Each row was made from one walk, in order. Every step used is in the known rows, and no mark comes twice. Write each row's walk.
Known rows
keziz -> moner: [-0.16 -0.04  0.06 -0.32 -0.19 -0.13  0.02 -0.12  0.12  0.11  0.02 -0.25
  0.23 -0.07  0.10 -0.11 -0.05  0.26 -0.37  0.15 -0.27 -0.26 -0.05  0.04]
sinados -> rabiz: [-0.13 -0.06  0.20 -0.08 -0.05 -0.15 -0.04 -0.20 -0.11  0.02  0.24 -0.07
  0.11 -0.14  0.07  0.13 -0.25  0.57  0.02  0.08 -0.10 -0.14 -0.08 -0.12]
ligu -> doke -> keziz -> moner -> rabiz -> bupagus: [ 0.29 -0.17 -0.17 -0.43 -0.19  0.10  0.16  0.33 -0.17  0.07  0.22 -0.02
  0.04 -0.15 -0.20 -0.36 -0.21  0.06  0.15  0.21 -0.19  0.05 -0.18  0.24]
moner -> rabiz -> perozig: [-0.18  0.08 -0.05 -0.24 -0.09 -0.25  0.23 -0.19 -0.32  0.00  0.28  0.00
  0.14 -0.08 -0.15  0.33 -0.13  0.19  0.08  0.12 -0.13  0.08 -0.02 -0.21]
keziz -> moner -> rabiz: [-0.13 -0.15 -0.03 -0.39 -0.08 -0.10  0.10  0.02 -0.10  0.03  0.05 -0.19
  0.30 -0.15  0.09 -0.03  0.02  0.56 -0.10  0.44 -0.36 -0.32 -0.03 -0.01]
keziz -> moner -> rabiz -> bupagus: [-0.12 -0.04 -0.28 -0.44 -0.33 -0.09  0.17  0.04 -0.15  0.08  0.09  0.09
  0.20 -0.13 -0.07 -0.07  0.02  0.27 -0.06  0.26 -0.33 -0.17  0.07  0.01]
sinados -> rabiz -> bezi -> ligu -> bupagus -> dukopip -> perozig: [ 0.06  0.08  0.40 -0.14 -0.07 -0.22 -0.06 -0.57 -0.36 -0.04  0.01 -0.19
  0.11 -0.25  0.10  0.30 -0.20 -0.34 -0.26  0.07  0.21 -0.12  0.21 -0.05]
keziz -> sinados: [-0.45  0.02  0.05 -0.25 -0.14 -0.04 -0.05  0.07  0.06  0.11  0.21 -0.16
  0.01 -0.25 -0.21 -0.02 -0.27  0.19 -0.12  0.02 -0.05 -0.03  0.17 -0.07]
ligu -> bezi -> rabiz: [ 0.11  0.01  0.00 -0.02  0.13  0.18  0.17  0.16 -0.15 -0.18  0.14 -0.01
  0.17 -0.03  0.09  0.00 -0.12  0.13  0.31  0.26 -0.02 -0.20 -0.30 -0.22]
bezi -> ligu -> sinados -> rabiz -> bupagus -> dukopip -> perozig: [-0.13 -0.11  0.54 -0.26 -0.19  0.01  0.13 -0.42 -0.18  0.16  0.47 -0.01
  0.00 -0.37  0.18  0.13 -0.22 -0.10 -0.22 -0.18  0.16  0.04  0.38  0.21]
bezi -> rabiz -> bupagus -> dukopip: [ 0.16  0.00  0.02 -0.24  0.21  0.04  0.29 -0.13 -0.02  0.01  0.05  0.30
  0.02  0.00  0.01 -0.12 -0.23 -0.01 -0.06 -0.11  0.05  0.12 -0.22  0.18]
keziz -> moner -> rabiz -> bupagus -> dukopip: [-0.02 -0.10 -0.02 -0.49  0.09 -0.08  0.24 -0.13 -0.11  0.08 -0.08  0.22
  0.16 -0.13 -0.08 -0.15 -0.08  0.20 -0.24  0.26 -0.26 -0.16 -0.06  0.12]
bezi -> ligu: [ 0.04 -0.06  0.07 -0.15 -0.34 -0.01 -0.04 -0.30  0.01 -0.07  0.12 -0.07
  0.10 -0.12  0.24  0.03 -0.11  0.02 -0.19 -0.11  0.00  0.00  0.04  0.05]
moner -> rabiz -> sinados: [-0.34 -0.12 -0.09 -0.31 -0.04 -0.16  0.17  0.26 -0.31  0.07  0.26 -0.15
  0.10 -0.27 -0.28  0.02  0.05  0.50  0.28  0.14 -0.09  0.05  0.10  0.00]
dukopip -> perozig: [-0.31  0.10  0.35 -0.08 -0.23 -0.24  0.05 -0.35 -0.09  0.19  0.13 -0.32
  0.07 -0.22  0.06  0.32 -0.27  0.16 -0.33 -0.22 -0.01  0.07  0.00  0.08]
ligu -> bupagus -> dukopip -> perozig: [-0.10  0.14  0.35 -0.13  0.21 -0.22  0.09 -0.26 -0.05  0.22  0.01 -0.22
 -0.18 -0.30 -0.03  0.20 -0.35 -0.30 -0.61 -0.16  0.22  0.08 -0.21  0.28]
doke -> keziz -> moner: [ 0.05 -0.11 -0.02 -0.28 -0.13 -0.01 -0.08 -0.06  0.08 -0.03 -0.01 -0.24
  0.11 -0.17 -0.01 -0.26 -0.30  0.25 -0.28  0.09 -0.28 -0.04 -0.11  0.12]
moner -> rabiz -> bezi -> ligu -> sinados: [ 0.07 -0.24 -0.04 -0.41 -0.19  0.08  0.08  0.14 -0.44 -0.10  0.24 -0.26
  0.26 -0.19  0.10  0.02  0.19  0.12  0.22  0.21  0.02 -0.13  0.29 -0.14]
doke -> rabiz -> bezi -> ligu -> bupagus: [ 0.19  0.06 -0.28 -0.06 -0.36  0.03 -0.17  0.13 -0.27 -0.20 -0.01 -0.07
  0.09 -0.12  0.07  0.00  0.10 -0.46  0.00  0.16  0.11 -0.12  0.13 -0.10]
moner -> rabiz: [-0.09 -0.12 -0.02 -0.21  0.05 -0.11  0.10  0.03 -0.24  0.00  0.13 -0.06
  0.12 -0.17  0.03  0.14 -0.13  0.53  0.07  0.17 -0.14 -0.05 -0.16 -0.04]
rada -> rabiz -> bezi -> ligu -> bupagus: [ 0.37  0.00 -0.21 -0.15 -0.10  0.14 -0.06  0.04 -0.17 -0.12 -0.04 -0.01
  0.19  0.02  0.25  0.08  0.04 -0.54 -0.09  0.26  0.13 -0.13 -0.05 -0.11]
rada -> ligu -> doke -> rabiz: [ 0.26 -0.28  0.31 -0.01  0.10  0.25  0.02  0.33  0.08  0.00  0.28 -0.17
  0.03 -0.23  0.26 -0.09 -0.11  0.05  0.01  0.02  0.05 -0.01 -0.28  0.09]
bezi -> ligu -> sinados -> rabiz -> bupagus -> dukopip: [ 0.06 -0.22  0.26 -0.31 -0.05  0.13  0.10 -0.17 -0.08  0.05  0.40  0.18
 -0.03 -0.24  0.12 -0.13 -0.13 -0.04 -0.09 -0.09  0.16 -0.02  0.22  0.15]
ligu -> bupagus: [-0.02  0.12 -0.17 -0.13 -0.08 -0.12 -0.02  0.15  0.01  0.11  0.11 -0.15
 -0.17 -0.19 -0.07  0.01 -0.18 -0.18 -0.29 -0.05  0.12  0.00 -0.27  0.10]
bupagus -> dukopip: [-0.02 -0.08  0.33 -0.18  0.35 -0.12  0.10 -0.30  0.02  0.08 -0.10  0.04
  0.00 -0.10  0.01 -0.01 -0.30  0.17 -0.40 -0.11  0.04  0.03 -0.28  0.13]

Write each row's walk
[-0.21 -0.05 -0.08 -0.24 -0.06 -0.03  0.19  0.26 -0.08  0.01  0.34 -0.20
  0.15 -0.13 -0.12 -0.12  0.05  0.34  0.28  0.04  0.01  0.06  0.06  0.07] => bezi -> rabiz -> sinados
[ 0.03  0.13  0.27 -0.07  0.17  0.10  0.33 -0.28 -0.26 -0.01  0.07  0.19
  0.07 -0.13 -0.05  0.13 -0.30 -0.29  0.03 -0.02  0.12  0.02 -0.17  0.00] => ligu -> bezi -> rabiz -> bupagus -> dukopip -> perozig
[ 0.27 -0.22  0.25 -0.02 -0.18  0.19  0.00  0.19 -0.06 -0.06  0.30 -0.08
  0.10 -0.08  0.26 -0.12 -0.02 -0.08  0.11  0.10  0.11 -0.05 -0.10  0.19] => bezi -> ligu -> doke -> rabiz
[ 0.28  0.02  0.33 -0.14  0.20  0.06  0.05 -0.36 -0.23  0.00 -0.17 -0.08
  0.19 -0.12  0.27  0.26 -0.12 -0.66 -0.38  0.15  0.24 -0.05  0.02  0.07] => rada -> rabiz -> bezi -> ligu -> bupagus -> dukopip -> perozig
[ 0.22  0.05 -0.02 -0.12  0.30  0.22  0.31 -0.03 -0.17 -0.12  0.02  0.39
  0.04 -0.02 -0.09 -0.10 -0.22 -0.23  0.14  0.08  0.09 -0.04 -0.34 -0.06] => ligu -> bezi -> rabiz -> bupagus -> dukopip
[-0.13  0.04 -0.06 -0.12 -0.30 -0.15  0.02 -0.20 -0.13  0.07  0.27  0.21
  0.01 -0.13 -0.08  0.09 -0.25  0.28  0.05 -0.11 -0.07  0.00  0.01 -0.07] => sinados -> rabiz -> bupagus
[ 0.27 -0.11  0.04 -0.04  0.13  0.38  0.12  0.12  0.01 -0.28  0.16 -0.09
  0.16 -0.20  0.34  0.01 -0.13  0.03  0.22  0.20 -0.03 -0.16 -0.28 -0.28] => rada -> ligu -> bezi -> rabiz
[ 0.21 -0.22  0.00 -0.40 -0.16  0.21 -0.06  0.27 -0.43 -0.19  0.23 -0.24
  0.15 -0.23 -0.28 -0.23 -0.24 -0.09  0.50  0.29  0.05  0.08  0.27 -0.10] => moner -> rabiz -> bezi -> ligu -> doke -> keziz -> sinados
[ 0.25 -0.35 -0.13 -0.54 -0.28  0.20 -0.02  0.20 -0.34 -0.20  0.13 -0.39
  0.33 -0.25  0.11 -0.30  0.10  0.13  0.14  0.44 -0.23 -0.17  0.37 -0.04] => doke -> keziz -> moner -> rabiz -> bezi -> ligu -> sinados
[-0.29  0.00  0.22 -0.22 -0.10 -0.16  0.13 -0.01 -0.18  0.13  0.67 -0.18
  0.05 -0.15 -0.10  0.18 -0.12  0.16  0.07  0.04  0.01 -0.02  0.17 -0.18] => ligu -> sinados -> rabiz -> perozig
[-0.04 -0.15  0.00 -0.27 -0.49  0.11  0.03 -0.03 -0.10  0.04  0.58  0.06
  0.01 -0.25  0.15 -0.06 -0.05  0.03  0.10 -0.08  0.07 -0.03  0.33  0.04] => bezi -> ligu -> sinados -> rabiz -> bupagus
[ 0.07 -0.05  0.09 -0.14 -0.34 -0.13 -0.13 -0.43 -0.31 -0.18  0.09 -0.08
  0.31 -0.06  0.16  0.15 -0.08  0.20  0.12  0.10 -0.05 -0.19  0.25 -0.30] => sinados -> rabiz -> bezi -> ligu
[ 0.56 -0.29  0.09 -0.48  0.00  0.23  0.19 -0.02 -0.13 -0.08  0.08  0.13
  0.07 -0.17 -0.01 -0.46 -0.23 -0.22 -0.01  0.22 -0.07  0.06 -0.09  0.38] => bezi -> ligu -> doke -> keziz -> moner -> rabiz -> bupagus -> dukopip
[-0.07 -0.10  0.27 -0.30 -0.29  0.03 -0.11  0.01 -0.24 -0.04  0.38 -0.24
  0.25 -0.11 -0.13 -0.06 -0.14 -0.04  0.36  0.24  0.10 -0.22  0.39 -0.25] => keziz -> sinados -> rabiz -> bezi -> ligu -> doke
[ 0.14 -0.06  0.02 -0.30  0.03  0.10 -0.27 -0.11 -0.25 -0.25  0.04 -0.04
 -0.05 -0.35 -0.27 -0.20 -0.45 -0.33  0.04  0.25  0.14  0.00  0.33 -0.13] => doke -> keziz -> sinados -> rabiz -> bezi -> ligu -> bupagus -> dukopip
[ 0.30 -0.12  0.05 -0.16 -0.09  0.14 -0.01 -0.23 -0.18 -0.14 -0.07  0.03
  0.41  0.08  0.32  0.12  0.03 -0.11  0.01  0.20 -0.03 -0.12  0.04 -0.18] => rada -> rabiz -> bezi -> ligu
[ 0.01 -0.11  0.22 -0.25  0.01  0.03 -0.14  0.23 -0.32 -0.02  0.30 -0.25
  0.08 -0.20 -0.45 -0.20 -0.45  0.18  0.44  0.19  0.04  0.00  0.14 -0.21] => ligu -> doke -> keziz -> sinados -> rabiz -> bezi
[ 0.06 -0.19  0.04 -0.18 -0.27  0.18 -0.06  0.22 -0.29 -0.12  0.22 -0.20
  0.23 -0.14  0.16 -0.10  0.21 -0.09  0.12  0.12  0.05 -0.14  0.32 -0.09] => doke -> rabiz -> bezi -> ligu -> sinados
[ 0.01 -0.25  0.23 -0.26 -0.02  0.09 -0.07  0.07 -0.17 -0.01  0.33 -0.36
  0.18 -0.31  0.17  0.03 -0.02  0.30  0.08  0.06 -0.01 -0.20  0.18 -0.32] => rada -> ligu -> sinados -> rabiz -> bezi
[ 0.29 -0.05  0.17 -0.24 -0.25 -0.01  0.04 -0.10 -0.21 -0.02  0.09 -0.23
  0.19  0.06  0.04 -0.06  0.00 -0.33  0.04 -0.10  0.19 -0.04 -0.04 -0.05] => rabiz -> bezi -> ligu -> doke
[ 0.03  0.01 -0.24 -0.24 -0.38  0.09 -0.34  0.05 -0.26 -0.26  0.21 -0.19
  0.00 -0.36 -0.25 -0.13 -0.37 -0.28  0.24  0.27  0.07 -0.02  0.44 -0.25] => doke -> keziz -> sinados -> rabiz -> bezi -> ligu -> bupagus
[ 0.08 -0.01  0.17 -0.46 -0.09 -0.16  0.09 -0.34 -0.36 -0.05 -0.18 -0.34
  0.28 -0.25  0.11  0.14  0.06 -0.37 -0.38  0.44 -0.07 -0.30  0.27  0.04] => keziz -> moner -> rabiz -> bezi -> ligu -> bupagus -> dukopip -> perozig
